Known rows, with every step that occurs
w-n: [-11  14   9  14  -4  -1  11   9  -9  16  23  33  -5   3   0  24  -1   8
 -12 -15   8 -23   4 -17  17   7  -7  -8  14   7  19   6  10]
q-a: [ -8  14   4   5  -9 -16  13   8   2  17   1  24   5  13  16  12   3  18
 -13  -3  -3 -24  17 -25   3  -2 -10 -11   0  -1   0   7  20]
a-v: [-19   8   0   7 -10  -6  16   4  -7  14   5  27   4  17   3  19   1  24
 -15 -14  -6 -26   4 -21   7   4 -12  -4   2   3   2  -2   8]
g-n-w: [-25  15  11  11  -3  -6   3  20   2   9  -5  32   4   1   7   7  13  16
 -25   1  -7 -13   1 -33   0   5 -19  -7  14   2  -8  14  19]
q-g-n-w: [-27  25  -4   8  -5  -4  20   9  -2  12 -18  33  11   9   5   7   8  18
 -25   9  -5 -18   2 -34  -3  10 -21  -7  16  -5   0   3  27]
n-f: [-20  11   9   2   1  -3   8  13  -1  15  10  33 -10 -10   8  14   6  11
 -19 -11 -10 -16   1  -9   2   0 -12  -2   7   5  -1   9  -2]
w-n-f-v: [-19  20   9   2  -5  12  11  19 -10  19  31  34 -12 -15   6  26  -2   3
 -23 -17  -4 -24  -5  -5   0   4  -8  -1  13   4  15   3 -14]
q-g: [-18  15  -5   7  -3  -6  22  -5  -6  15  -6  29   5  12   5  18   2  15
 -16   1   1 -23   9 -24   3   7 -14  -2  12  -1  13   0  19]
m-w-s: [-10 -16  29   1 -10 -13 -12  -3   1  -4   8  31   0  12  -5  11  15   4
 -11  -7  11 -22   0 -28  17  -6  -3  29   6   7  21  16   2]
f-n-w-s-z: [-18  13  25  11 -15 -12   1  13   2  -1   2  30  -6   2   5  13  21  12
 -27 -12  10  -5   3 -38  -8   3  -8  18  10  -1   8  14   0]
a-v-f-n-w-s: [-31  19   1  10 -13  -2  14  15  -4   6  -4  35   6   4   6  13   6  20
 -36  -9  -7 -18  -2 -34 -11  10 -17  11  10  -1   1  -4   2]
q-g-p: [-19  22  -7   4   1  -5  22   1 -12  17  -9  29   8  11   3  32  -3  16
 -18  17  -5 -15   9 -29  -7   8 -16  -6  13  -4  10  -4  24]
s-w-n: [-13   3  24  15   3  -2  10  -8  -6  13  14  35  -9   6  -4  16  -1  -1
  -7 -27  10 -19   6 -15  19  11 -16   3  15   7  24   6   5]
v-g-n-w: [-28  18   0   5   2  -7  14  16  -9  13  -3  33   3   4   9  12  11  11
 -27  15 -17 -15  -1 -34 -16  12 -24  -4  14 -10  -6   4  21]
z-s-w-m: [-17   0  23   6   3 -10   2 -25   4   6   1  34  -9  16   1   9   6   4
 -12 -32  13 -12   7 -31  14   8 -21  26   4  12  17  12  -7]
k-w-s-z: [  6 -19  25  10 -18 -29  -8   6  -3   9   5  23  -3  14  10   6  18   8
 -16 -18  20 -20   0 -30  13 -10   1  24 -10   9  18  13  -7]
n-w-m: [-23  12  11  12 -12  -7 -12  16  -2   0   1  40  -1   8   2  14   5  10
 -22 -11   3 -16  -1 -34  14   6 -16   8   4  10   7  22  27]
w-n-f-v-a: [-15  28   4  -1  -9  11  12  17 -10  20  36  32 -10 -14  13  25  -3   4
 -19  -7  -9 -26  -1  -8 -13   4 -10  -8  10   1   5   0  -5]
z-s-w-n-g: [-10  16  26   2   4  -6  15 -16  -4  20  21  31 -18   3  -2  17   5   5
  -9 -30   1 -10   8 -16   6   7 -16  12   8   4  16   4  -9]
w-n-f: [-16  21   7   8  -2   4  13  15  -8  19  26  37 -11 -10   1  21  -2   6
 -16 -17   0 -20  -3  -6  12   5  -7  -8  12   7  13   4  -1]
z-p: [-11   9  13   6   2  -7  14   3   5  15  11  29 -12  11   6  19   8  20
  -9  -7   9 -13  12 -28   2   6  -6   9   9   2   4  12  -3]
m-w-s-z-p: [ -2 -12  34  -2 -11 -19   0  -9   7  -3   7  28 -11  23  -3   7  21   9
  -4 -14  28 -13   1 -32  10  -3   6  45  -1   0  21  13 -17]
k-a-v-f-n-g: [-29  22  -5  -3  -5   1  20  17  -1  22   0  27  -4   4  14  16  -1  21
 -26 -12 -36 -30   1 -15 -16   4  -5   1  -3  -3   1 -11 -14]
n-f-v: [-23   9  11  -4  -2   7   6  17  -3  17  16  29 -11 -16  13  20   6   9
 -26 -10 -14 -19   0  -8 -11  -2 -14   5  10   2   2   7 -17]
k-a-v-g-n-w: [-25  20  -8   0  -7  -8  18  22  -6  20 -11  30   4  23  11   8   3  24
 -22   0 -29 -34  -5 -30  -7   5  -8 -10  -6  -7  -8  -7  16]
z-s-w-n: [ -7   9  26  11   7  -5  15 -17   0  18  14  32 -14   9  -1  14   4   5
  -8 -32  16 -13   9 -24  14   9 -17   9  13   7  19   6  -4]
m-w-s-z: [ -4 -16  33   0 -13 -19  -6  -8   1  -4   5  27  -4  18  -3   7  20   4
  -8 -14  21 -17  -1 -28  14  -6   2  37  -1   3  22  12  -7]
m-w-n-f-v: [-15   4  21  -2  -2  11  -3  16  -5  11  31  37 -10 -11   0  20   1  -3
 -16 -15  -1 -25  -7  -7   7   1  -6  16  15   3  25   9 -14]
f-n: [-22  10  13  11   1   0   8   9   2   9  10  28  -3  -6   9  23   9  11
 -25  -7  -7 -15  11 -28  -8   8 -15   1  20   3  10   9  -6]
z-s-w: [-10   0  28   8  10 -11  10 -20   5  16   1  28 -12  10   4   9  10   9
  -9 -26   9  -9  13 -28   7   5 -21  15   9   6   8  10  -4]
q-g-n-w-m: [-32  23  -9   7 -10  -3  12   4  -3   4 -19  38  14  15   2   7   5  12
 -28   4  -1 -21  -3 -37   4  13 -20   3  11   1   9   4  25]
f-v: [-19   2  14   3  -4   2   5  10  -3  13  15  24  -5  -2  12  26   7  10
 -22  -7  -5 -23   7 -21  -9   0 -14   7  12   3   8   9  -7]

Rows
[-20  19   5  -7  -6   5   7  15  -4  17  21  26  -8 -15  20  20   5   8
 -22   1 -20 -21   4 -12 -26  -2 -16  -2   5  -3 -10   4  -7]  n-f-v-a
[-28  20   1  -8  -4   7  12  15   0  15  13  25   0 -13  20  12   9   8
 -28   7 -23 -22   0 -17 -29   1 -20  -5  10  -3 -15  -1 -15]  g-n-f-v-a
[ -4   1  23   2 -15 -20  15  -9   3   3   5  24 -14  22   3  12  20  16
 -11 -17  29 -11   4 -32   3  -1   5  31  -4   1  11   7 -16]  w-s-z-p
[-31  14   7   9 -10  -4  -5  16   1   0  -6  37   6   7   4   7  10  10
 -28  -5  -3 -17  -5 -37   8   8 -20   4   8   8   1  15  16]  g-n-w-m
[-25  19  13  -1  -4   0   9  10  -3  12  19  26  -9 -12   7  27  10  10
 -26  -5 -25 -11   9 -18 -18   6 -14   4  14  -1   5   7 -13]  f-n-g
[ -1   5  14   7 -10 -11  -4  22 -13  23  31  30  -7  -4   6  22   1   4
 -16 -14  -8 -24   0 -12  12  -2  -5   0   0   8  20  11   1]  k-w-n-g
[-17   9  21   9   5   2  11  -2  -6  16  17  40 -15  -6  -3  13  -2  -3
 -10 -29   3 -17   0  -4  16  10 -17   3  13   7  20   5  -4]  s-w-n-f
[-26  11  -8   9  -3  -2  23   6  -7  17  -2  30   6  10   9  14  -2  21
 -23 -10  -9 -25   2 -20  -2  10 -17   1   5   0   0  -9   4]  a-v-f
[-27  19   5   9 -15  -7  19  10  -3   5  -7  31   3   9   8   9  10  20
 -33 -15   2 -13  -3 -34 -14  10 -13  19   4  -6   3  -7  -6]  a-v-f-n-w-s-z
[-11  21  21  -2   3   4  15 -11  -1  22  26  31 -17  -5  11  15   2   1
 -13 -24   1 -14   6 -17 -13   6 -20   9  10   0   6   0 -16]  z-s-w-n-f-v-a
[-29  30 -14  -9  -5   7  27   3  -3  18  -2  26   8  -3  18  12   4  11
 -28  15 -20 -25   1 -20 -31   7 -21  -6  12  -9  -6 -11  -3]  q-g-n-f-v-a
[ -4   7  18   6  -3 -14  20  -3   5  13   6  23 -16  17   8  14  13  20
  -6 -16  20  -8   9 -27  -2   6  -1  18   0  -4   6   7 -14]  s-z-p
[-34  19 -16  -7  -2  -1  30   8 -13  18   0  32   5   9   8  13   1  18
 -28   3 -28 -25  -8 -15 -17  12 -20  -5   3  -8  -6 -17  -6]  a-v-g-n-f
[-32  20   4   3   4   4  16  11  -3  15  10  28  -6 -19  13  20   6   8
 -33   0 -26 -11   8 -17 -25  12 -20   8  18  -4   3   0 -15]  v-f-n-g
[-29   7   0  -5   1   4  18   8 -10  15   8  24   1   0  14  23   8   6
 -32  11 -19 -25   0 -25 -29   9 -22   6  15  -9   4  -4 -12]  f-v-g-n
[-27  32 -12  -4 -12  -6  29  12  -3  20   1  24   8   6  19  14  -3  23
 -30  -2 -31 -24  13 -19 -24   7 -17  -5  -1 -11  -5 -14  -2]  q-a-v-f-n-g
[ -8  -1  22   9  -2  -1  -3   6  -5   8  24  36  -3   5  -5  19   2   2
  -5 -13  10 -25   0 -19  22   4  -5  11  15   6  29  12   7]  m-w-n
[-22  23   0  -2  -1  11  19  17 -17  22  31  36 -13 -13   8  29  -4   1
 -25  -6 -12 -25  -7  -5 -13   9 -12   0  13  -4  16  -5 -12]  w-n-f-v-g
[-29  13   4   0   2   0  13  13   2  14   1  31  -1  -9   9   7  10  12
 -26  -4 -14 -16  -3 -14  -3   4 -17  -5  11   4  -6   3 -10]  g-n-f
[-29  16  12  14  -3  -2   5  18   1   5  -3  36   0 -11  10  12  13   9
 -37  -1  -2 -10   4 -36 -13  10 -18  14  20   0   4   9   4]  v-f-n-w-s
[-29  19  -1 -11   6   7  14  19 -16  22  14  30  -9 -15  13  36   0   6
 -31  16 -28 -14  -2 -13 -33   4 -20   4  10  -9   0  -4 -10]  n-f-v-g-p
[-16  16  18   1  -1   9   9  -1  -8  18  27  34 -13  -9   8  17  -2  -5
 -12 -19  -5 -21   3  -7  -9   8 -20   1  11   0  11   0  -7]  s-w-n-f-v-a
[-16  13  20   4 -14 -16  11   9   7   2  -6  29  -6  16   4   2  24  19
 -21  -7  17  -7  -2 -41  -3   3  -5  19   3  -2  -4  10  -3]  g-n-w-s-z-p
[-17  16  17  -3  11   4  21 -11  -8  24  21  35 -20  -5   6  19   1  -2
 -20 -23  -3 -14   0 -14 -13  11 -21  17  13  -4  17  -4 -23]  z-s-w-n-f-v-g
[-30  10   7  -4 -10  -2   8  15 -10   7   4  29   1   2  10  18  16   7
 -37  12 -12 -21  -5 -34 -27   5 -18  14  12  -9   1   2  -1]  f-v-g-n-w-s
[-15   8  21  11 -16 -15  -6  15  -2   2   1  34  -3   7   1  12  16  14
 -21  -6   9 -14   1 -35  10  -4  -9   9   5   6   1  20  25]  n-w-s
[-11  13  16  -5  -6  10  -3  13  -6  12  35  34  -7 -10   7  19   0  -3
 -11  -4  -6 -26  -3 -11  -7   1  -8   9  12  -1  15   6  -6]  m-w-n-f-v-a
[-18   7  12  -7   2  10   4  14 -13  14  31  38 -10  -9   2  23   0  -5
 -18  -4  -9 -25  -9  -8  -6   7 -10  17  15  -5  27   2 -13]  m-w-n-f-v-g
[-25  32  -9   8 -11  -6  22  22   1  17  -9  30  13   9  20   8  -2  26
 -31  -2 -17 -22  12 -33 -16   9 -20  -9   4 -10  -8  -5  19]  q-a-v-f-n-w
[-15  11  23   5  -1  -2  10  -7 -10  16  22  34 -15   0  -6  20   0  -2
  -8 -24  -5 -16   5  -6   9   9 -16   5  10   3  21   4  -1]  s-w-n-g
[-30  18  13  13  -9   1  -9  18   2  -1   5  39  -1  -2   5  19   7   8
 -31 -10  -4 -12   2 -38  -1  11 -18  11  14   7  11  19  10]  f-n-w-m
[-16  30   7   0  -6   0  12  16 -18  19  28  31  -9  -5  -3  42  -5   8
 -16   2 -16 -13   3 -12  -3   5  -8  -8   9   2  13   0   8]  w-n-g-p
[-32  11   7  -5   0   8  11  17   1  14   8  27  -3 -14  13  12  10   9
 -33  -4 -18 -20  -4 -13 -15   2 -18   2  14   1  -4   2 -24]  g-n-f-v
[-19  22  15  -6  14   5  21  -6 -13  26  19  34 -17  -6   4  31  -3  -1
 -21  -9  -8  -7   1 -18 -20  12 -24  14  13  -6  15  -7 -18]  z-s-w-n-f-v-g-p
[-22  13  12  -8 -11  -7  19   9  -4   8   3  26  -9  12  12  15  21  12
 -31   6   3 -13  -4 -38 -34   7 -10  29   4 -15   1  -1 -19]  f-v-g-n-w-s-z-p
[-31  16  -7  -5   7  -2  23  10  -9  17   2  32  -2  -6  11  12   8   7
 -28  10 -24 -18  -4 -16 -20  11 -21  -2  10  -7  -4  -5  -6]  v-g-n-f
